What can hang from each mark
j_919: j_338
j_325: j_3
j_199: j_715
j_338: j_919
j_288: j_3 j_338 j_414 j_531
j_414: j_3 j_288
j_609: j_3 j_867
j_531: j_288 j_338 j_715
j_867: j_3 j_609
j_3: j_288 j_325 j_414 j_609 j_867

Every row comes from one small tree of marks. Brackets hold a mark, then the marks that hang from it, in the order of their numbers. Every link used is in the known rows. Which tree was each row made from?
In the rows, 128 means zero.
Known rows
[j_531 j_338 j_715]: [ 28 104 244 151 124 138  96 110 140  86 121 110 113 152  97  68 164 123
 145 117  88 165  94 121 109  98 112 126 122 132 131 118 141 165  57 158
 122]
[j_288 j_414]: [ 98 109 176 155 138 135 170 109 110 124 100 120  85 106 180  98 100 134
 151 122 115 119  90 109 153 113 133 162 127 134 108 135 143 122 136 160
 115]
[j_531 j_288]: [ 74 131 225 123 134 132 164 124 129 104 116 130  60 118 145  67  98 117
 154 100  97 130 115  99 143  98 111 126 151  90  92 129 120 162 134 122
 158]
[j_609 [j_3 [j_288 j_531] j_414]]: [153 169 119 103 116 123 162 111 115 142 130 120 129 154 155 139 118 149
 134 168 132  94 123 124 118 126 126 104 159 149 128 110 138 123 132 126
 134]
[j_3 j_609]: [ 94 122 156 119 126 154 114 153 122 111 133 154  72 121 149  81 130 120
 128 108 138 114  97 135 135 121 129 137 130 103 104 155 137 130 129 133
 105]
[j_3 j_325 j_414 j_609 j_867]: [194 123  37  80 134 140  16 151 101 134 146 120 141 135 114 179 140 139
 105 130 118 102 144 168 131 164 110  81 101 140 156 133 129 126 132 135
  95]
[j_609 [j_3 j_325 [j_414 j_288]] j_867]: [172 100  75 103 139 123  90 104 177 135 140 135 199 155 142 147 113 106
 112 171 166  95 118 120 128 163 137 130  84  88 163 152  82 150 149 114
 168]
[j_325 [j_3 [j_288 j_338] [j_609 j_867]]]: [127 131  89 137 127 131 132 137 191 124 151 183 165 162 104 122 106 111
 118 118 153 122 143 160 113 130 154 138 175 109 167 129 147 116 116 107
 136]
[j_288 j_3 j_338 j_414]: [135  90 109 206 136 102 188 106  70 140  66 104 133  72 164 136 112 157
 139  87 141 149 138 110 142 134 106 197 123 168 139 126 138 113 153 168
 116]
[j_199 j_715]: [ 58 129 229 147 111 152 130 144  87 101 129 151  78 125 145  69 134 141
 156 133 134 134 107 131 113 125 157 145 121 106 128 149 144 145 132 130
 132]
[j_609 [j_3 [j_288 j_338] j_325] j_867]: [168 125  72 151 159 141 152 113 159 155 129 138 184 157 155 136  72 134
 118 124 160  95 159 131 126 146 136 138 118 129 164 123  96 126 104 115
 153]
[j_3 j_288]: [ 77 153 185 111 131 156 151 137 126 137 137 165  67 141 155 101 118 129
 126 107  98 101 126 131 143 110 149 134 140 121  98 127 135 127 114 118
 116]
[j_3 j_325 [j_414 j_288]]: [142 124 104 102 134 142  96 129 118 133 134 131 133 130 126 154 132 122
 101 139 111 105 147 140 145 149 139 113 104  89 116 149  96 140 156 123
 140]
[j_609 [j_867 [j_3 j_325 [j_414 j_288]]]]: [115 132  82  81 135  99  73 126 159 135 148 136 172 131 105 158 144  95
  91 178 126 130 119 129 147 137 151 120 102 111 157 153  78 136 138 117
 143]
[j_325 [j_3 [j_288 [j_338 j_919]] j_867]]: [138 176 133 138 137 149 198 133 101 137 127 154 142 123 120 139 143 114
 123 106 111 137 172 133 113 127 172  84 148 112 122 102 126 111  90 127
 131]
[j_609 j_867]: [ 79 107 200 128 130 110 120 117 144 116 130 138  92 122 172  79  98 119
 144 132 132 137  87 106 138 113 134 147 118 114 121 154 140 136 129 127
 135]
[j_609 [j_3 j_288 j_414] j_867]: [123 137 111  88 131 133 111 102 182 137 136 140 151 182 151 121  97 124
 129 173 149  88  97 123 121 139 140 120 131 132 155 122 125 137 108 114
 143]
[j_288 [j_3 j_414] [j_531 j_338]]: [122 110 141 146  90  76 118 106  95 123 112  56 149 118 103 147 146 150
 128 144 109 174 149 112 119 123  78 131 133 190 127 119 161 131 151 137
 120]
[j_325 [j_3 j_288 j_609]]: [106 156 153 103 111 164 136 170 157 116 161 203 106 167 109 115 123 109
 115 131 108  92 122 153 126 129 159 113 165  86 117 130 145 115 122 107
 114]
[j_867 [j_609 [j_3 j_288 j_325 j_414]]]: [146 188 107  87 121 170  92 144 143 159 141 136 115 161 138 163 121 176
 102 171 123  71  97 153 129 171 108  96 145 111 139 122  97 119  83 112
 134]
[j_325 [j_3 j_288 j_609 j_867]]: [140 154 116  83 122 143  98 172 149 119 169 196 128 161 107 146 158 103
 124 126 102  92 136 162 116 139 161  84 148 113 143 116 140 113 107 114
 106]
[j_3 [j_288 j_531] j_325 j_609]: [177 152  78 114 120 149 124 155 121 149 154 148 117 143 113 156 109 139
 119 122 134  91 170 156 142 122 139 112 148 136 113 131 143  97 154  98
 100]
[j_531 [j_288 [j_3 j_325 [j_867 j_609]]]]: [154 134 137 121 118  93  80 150 105 144 129 123  99  98 107 169 154 160
 137  99  97 143 153 116 139 159  70 102 120 124 137 120 100 126 130 117
 137]
[j_288 [j_3 j_325 j_414 j_609] j_338]: [190 100   4 140 127 131  77 141  66 153 108 104 166 104 104 176 120 161
  86 108 151 131 177 154 133 168  84 137 110 147 155 140 129 106 172 131
 107]
[j_325 [j_3 j_414 j_867]]: [125 143 161  86 114 112  94 148  95 103 147 139 123 131 145 152 135 121
 129 162  69 128 114 144  99 148 117  83 134 129 147 123 141 138 131 143
 130]
[j_288 [j_3 j_609] j_414]: [140  84  92 150 124 125 128 128 114 135  96 127 123  99 139 130 131 132
 141 104 157 125 105 121 160 133 119 176 115 138 125 140 144  95 157 149
  86]
[j_531 [j_288 j_3 j_338]]: [114 107 162 176 131  99 186 116  96 125  88 113 104  83 130 103 111 134
 138  68 126 164 167  93 129 115  84 157 148 124 121 119 117 149 157 129
 158]
[j_919 j_338]: [ 69 119 207 144 146 114 130 149 106 111 135 141  66 130 155  76 106 134
 139 106  94 105  92 102 108 120 127 157 154  97  85 143 140 158 115 119
 127]
[j_3 j_325 j_414]: [129 134 129 100 125 140  91 135  91 133 128 112 105 125 148 142 103 149
 109 142  88 110 129 135 138 142 109 107 114 130 119 142 129 136 146 125
 120]
[j_288 [j_414 j_3] [j_531 j_338]]: [115 114 170 168 142 126 189  99 155 120 115  76 139  96 145 121 142 123
 145 134 126 177 114 124 124  94 137 172 110 174  86 111 131 147 116 161
 131]
[j_288 j_338 j_414 j_531]: [148 125 128 214 134  93 213  94  76 132  88  81 128  72 181 132  93 160
 161 104 138 153 139 112 128 108 113 167 160 176 122 126 154 118 162 174
 133]
[j_867 [j_609 [j_3 j_325 j_414]]]: [133 160 138 111 116 154  89 139 113 141 131 113 108 137 168 142 119 178
 109 176 124 100  69 132 120 184  92 105 122 102 137 136  93 130 103 126
 139]
[j_288 [j_3 j_609] j_531]: [151 114 119 143  97  98 140 144  81 126 121 130 102  95 136 130 140 136
 139 111 153 144 135 113 131 130 111 144 130 148 113 149 158  97 182 123
 105]
[j_414 [j_3 [j_288 j_338 j_531] j_325]]: [182 168  82 146 155 152 213 144 103 161 138 134 125  93 137 169 109 141
 110 118 130 141 201 158 125 109 150 140 123 151 103 107 108 125 153 126
 142]
[j_3 j_414 j_609 j_867]: [161 124  74  89 127 125  28 146 109 121 139 126 115 124 128 140 159 129
 125 133 126 110 113 161 123 151 115  89 122 142 142 137 146 132 121 149
 103]
[j_609 [j_3 j_288]]: [105 147 180 121 139 162 176 129 140 131 135 159  95 153 181  92 114 130
 130 129 121  79 109 115 128 129 153 130 130 107 110 119 109 127  98 121
 129]
[j_867 j_3]: [ 44 156 221 113 125 118 150 149 100 115 130 144  63  99 164  87 136 120
 118 139  87 147  90 105 143 110 142 132 123 121 111 139 111 131 105 141
 116]

Which tree is each row?
[142  89  74  93 112  94  63 113 171 121 115 119 152 137  82 125 125 107
 138 124 161 143 129 111 134 133  93 132 145 126 159 134 144 136 166  98
 147]
[j_531 [j_288 [j_3 j_414 [j_609 j_867]]]]
[131 118  88 116 126 134 131 127 217 126 144 177 163 171 115 139 109  99
 139 137 149  95 101 145 138 123 169 150 159 119 155 126 156  97 126 112
 118]
[j_325 [j_3 [j_288 j_414] [j_609 j_867]]]
[106 124 178 182 118 126 209  77 127 125  87  54 143 106 122 102 131 135
 157 119 129 176 119  84 141  87 140 133 131 151  84 118 155 115 107 155
 123]
[j_288 j_414 [j_531 [j_338 j_919]]]
[207 142  58 141 167 143 138 137 103 158 134 133 169 140 158 170 108 151
 117 105 129  82 184 144 115 161 129 105 105 147 161 100  89 129  99 141
 132]
[j_609 [j_3 [j_288 j_338] j_325 j_867]]
[102 141 114  78 124 103  64 131 131 134 144 115 143 123 134 149 110 125
  97 182 103 142 102 125 144 137 122 119 116 143 159 144 108 131 123 123
 125]
[j_609 [j_867 [j_3 j_325 j_414]]]
[182  82  27  97 108 115  35 132 134 144 130 119 171 136 100 171 113 127
 100 145 163 129 125 134 140 168 102 139  99 147 167 156 140 105 175  99
 112]
[j_288 [j_3 j_325 j_414 [j_609 j_867]]]
[123  77 113 129 113  98  88 132 144 126 125 147 126 123 130 107 130 106
 128 115 176 141 104 113 143 141 124 166 110 125 141 160 146 105 158 111
 110]
[j_288 [j_3 [j_609 j_867]]]
[190 151  50 124 181 159 142 155 121 160 143 143 136 107 132 183 142 124
 101 106 110 126 196 171 122 137 149 125  86 147 126  96  86 137 111 137
 130]
[j_414 [j_3 [j_288 j_338] j_325 j_867]]
[ 53 105 226 171 137 154 164  59 168  91  84  70 140 140  52  71 166 111
 175  95 103 181 105  70 136  63 123 116 140 116 109  93 139 155  54 148
 148]
[j_531 [j_288 j_414] [j_338 j_919] j_715]
[195 124  87  93 138 132  76 134  93 134 133 104 156 139 167 165 115 150
 114 161 108  93 134 132 111 180 102  84  84 141 157 123  99 138 121 140
 127]
[j_609 [j_3 j_325 j_414 j_867]]
[139 133 154 206 113  99 238 106  26 145  81  91 121  62 146 117 128 145
 143  96 157 190 164  77 126 115 127 138 128 143  92 134 146  96 170 130
 128]
[j_288 j_3 [j_338 j_919] j_531]
[ 97 107 138 108 146 148 105 142 192 117 150 160 104 116 150  83 131  87
 126 140 176 142  79 145 126 122 161 163  96  94 113 154 115 135 130 111
 128]
[j_414 [j_3 [j_609 j_867]]]
[114 157  47 152 148 134 159 131 146 149 117 139 141 100 111 142 142 135
 113 107 149 120 129 152 152 112 158 157 165 158 141 107 116  99  95 161
 100]
[j_867 [j_3 [j_288 j_338 j_414] j_609]]
[178 131 123 148 147 140 208 126 108 141 118 104 122  77 166 163 109 130
 134 139 124 140 131 128 145 113 139 160  93 148  90 122 120 116 169 147
 128]
[j_288 [j_414 [j_3 j_325]] j_531]
[ 83  94 214 176  94  83 125 101  94 101 110  82 146 126  80 125 185 139
 155 124 103 200 134  97 109 101  84 141 126 180 143 114 166 133 113 145
 123]
[j_288 j_3 [j_531 j_338 j_715]]
[112 140 125  95 114 133 112 152 203 117 169 197 136 179 108 111 114  93
 127 142 140 104 116 145 124 124 164 130 162  91 146 137 150 110 124  94
 127]
[j_325 [j_3 j_288 [j_609 j_867]]]
[157 128 123  98 136 119  91 125  95 121 122 114 138 130 178 132 133 136
 131 165 117 103  98 122 105 164 112  92  98 141 143 118 111 145 108 153
 130]
[j_609 [j_3 j_414 j_867]]
[ 96 114 166 112 111 120 111 148 179  97 154 174 130 151 134  94 110  93
 128 147 141 130  86 135 116 129 143 133 145  87 143 158 152 123 135 106
 135]
[j_325 [j_3 [j_609 j_867]]]
[116 124 147 144 123  97 150  88 206 127 144 105 189 182 131 102 117 121
 143 152 155 125 132 106 110 108 135 136 144 159 141 114 133 139  88 121
 147]
[j_609 [j_3 [j_288 [j_531 j_338]]] j_867]
[145 121 136 150 145 135 163 132 166 126 153 117 167 110 105 146 174  97
 106 128 131 156 172 133 120 111 156 142  81 110  87 127  81 162 145 124
 157]
[j_414 [j_3 j_325] [j_288 [j_531 j_338]]]
[143 125 120 102 150 189 129 171 135 129 149 158  94 110 138 120 130 107
  99 128 142 121 118 151 132 139 153 138  80  90  92 145  97 129 141 121
 115]
[j_414 [j_3 j_325 j_609]]
[197  90  64 104 134 114  69 156 114 132 124 131 142 117  85 162 143 119
 127  83 125 124 184 118 138 153  94 102 103 132 140 126 113 126 163 112
 119]
[j_531 [j_288 [j_3 j_325 j_609 j_867]]]
[160  83  59 191 139 106 166 107 122 136  77 101 155  85 103 127 115 135
 153  63 164 152 152 111 145 121  87 177 156 143 143 116 131 126 163 145
 136]
[j_531 [j_288 [j_3 j_609] j_338 j_414]]
[159 142  96 107  92 105 131 143 132 105 155 157 155 131 100 158 154 103
 121 168 143 118 131 155 105 137 142 106 158  84 127 146 140 127 184 118
 144]
[j_325 [j_3 [j_414 [j_288 j_531]] j_609]]
[108 189 154  94 141 158 122 165 152 152 159 178  58 112 141 148 190 129
 128 138 111 129 100 173 124 132 156 111 117 120 108 107  92 130  70 131
 120]
[j_414 [j_3 j_288 [j_867 j_609]]]
[117 162 134  93 129 153 133 120 137 137 126 139 120 160 154 116 115 141
 124 159 120  72 109 130 124 141 134 109 133 124 127 115 116 133 101 121
 132]
[j_609 [j_3 j_288 j_414]]
[164 113  59 115 110  86  77 109 171 124 149 133 170 136 108 140 142  99
 137 157 188 128 123 142 126 123 148 132 139 118 139 164 142 130 183 115
 142]
[j_3 [j_414 [j_288 j_531]] [j_609 j_867]]
[149 121  63  95 137 152  75 143 189 147 158 165 135 172 110 134 103 117
 110 119 155  91 144 155 151 130 152 128 129 115 142 145 132 112 129  93
 109]
[j_3 j_288 j_325 [j_609 j_867]]
[ 26 106 250 147 128 128 105  97 168  74 117  96 111 161  60  67 158 115
 159 100  79 168 115 103 116  78  92 110 151 119 132 101 131 189  67 140
 158]
[j_531 j_288 j_338 j_715]
[ 62 139 226 177 141 150 193  85  96 100  85 109  92 106  93  64 142 117
 163  82 121 186 139  91 114  81 120 101 157  83 112 109 123 163  87 137
 166]
[j_531 [j_288 [j_338 j_919]] j_715]
[202 140  49 186 146 127 199 106  96 164 111  99 162 102 140 189  80 171
 139 106 128 114 199 145 144 110 128 148 160 185 129 108 143 101 153 146
 120]
[j_3 [j_288 j_338 j_414 j_531] j_325]
[121 126 153 148  90 105 157  93  84 130  93  49 151 108  89 134 156 139
 123 138 124 188 142  87 123 116 107 111 123 165 102 124 161 111 139 127
 123]
[j_288 [j_3 j_414] [j_531 [j_338 j_919]]]
[153 131 100  87 114 129  60 163 112 100 149 147 137 142 117 153 151 116
 117 155  99 117 116 162 102 162 123  78 134 124 155 133 146 133 130 136
 116]
[j_325 [j_3 j_414 j_609 j_867]]
[ 62 160 209 153 108 146 172  88 130 118 126 101 130 160  57  97 172 120
 156 121 114 175 142 113 123  63 149  91 145 141 102  95 164 125  59 124
 122]
[j_3 [j_288 [j_531 [j_338 j_919] j_715]]]
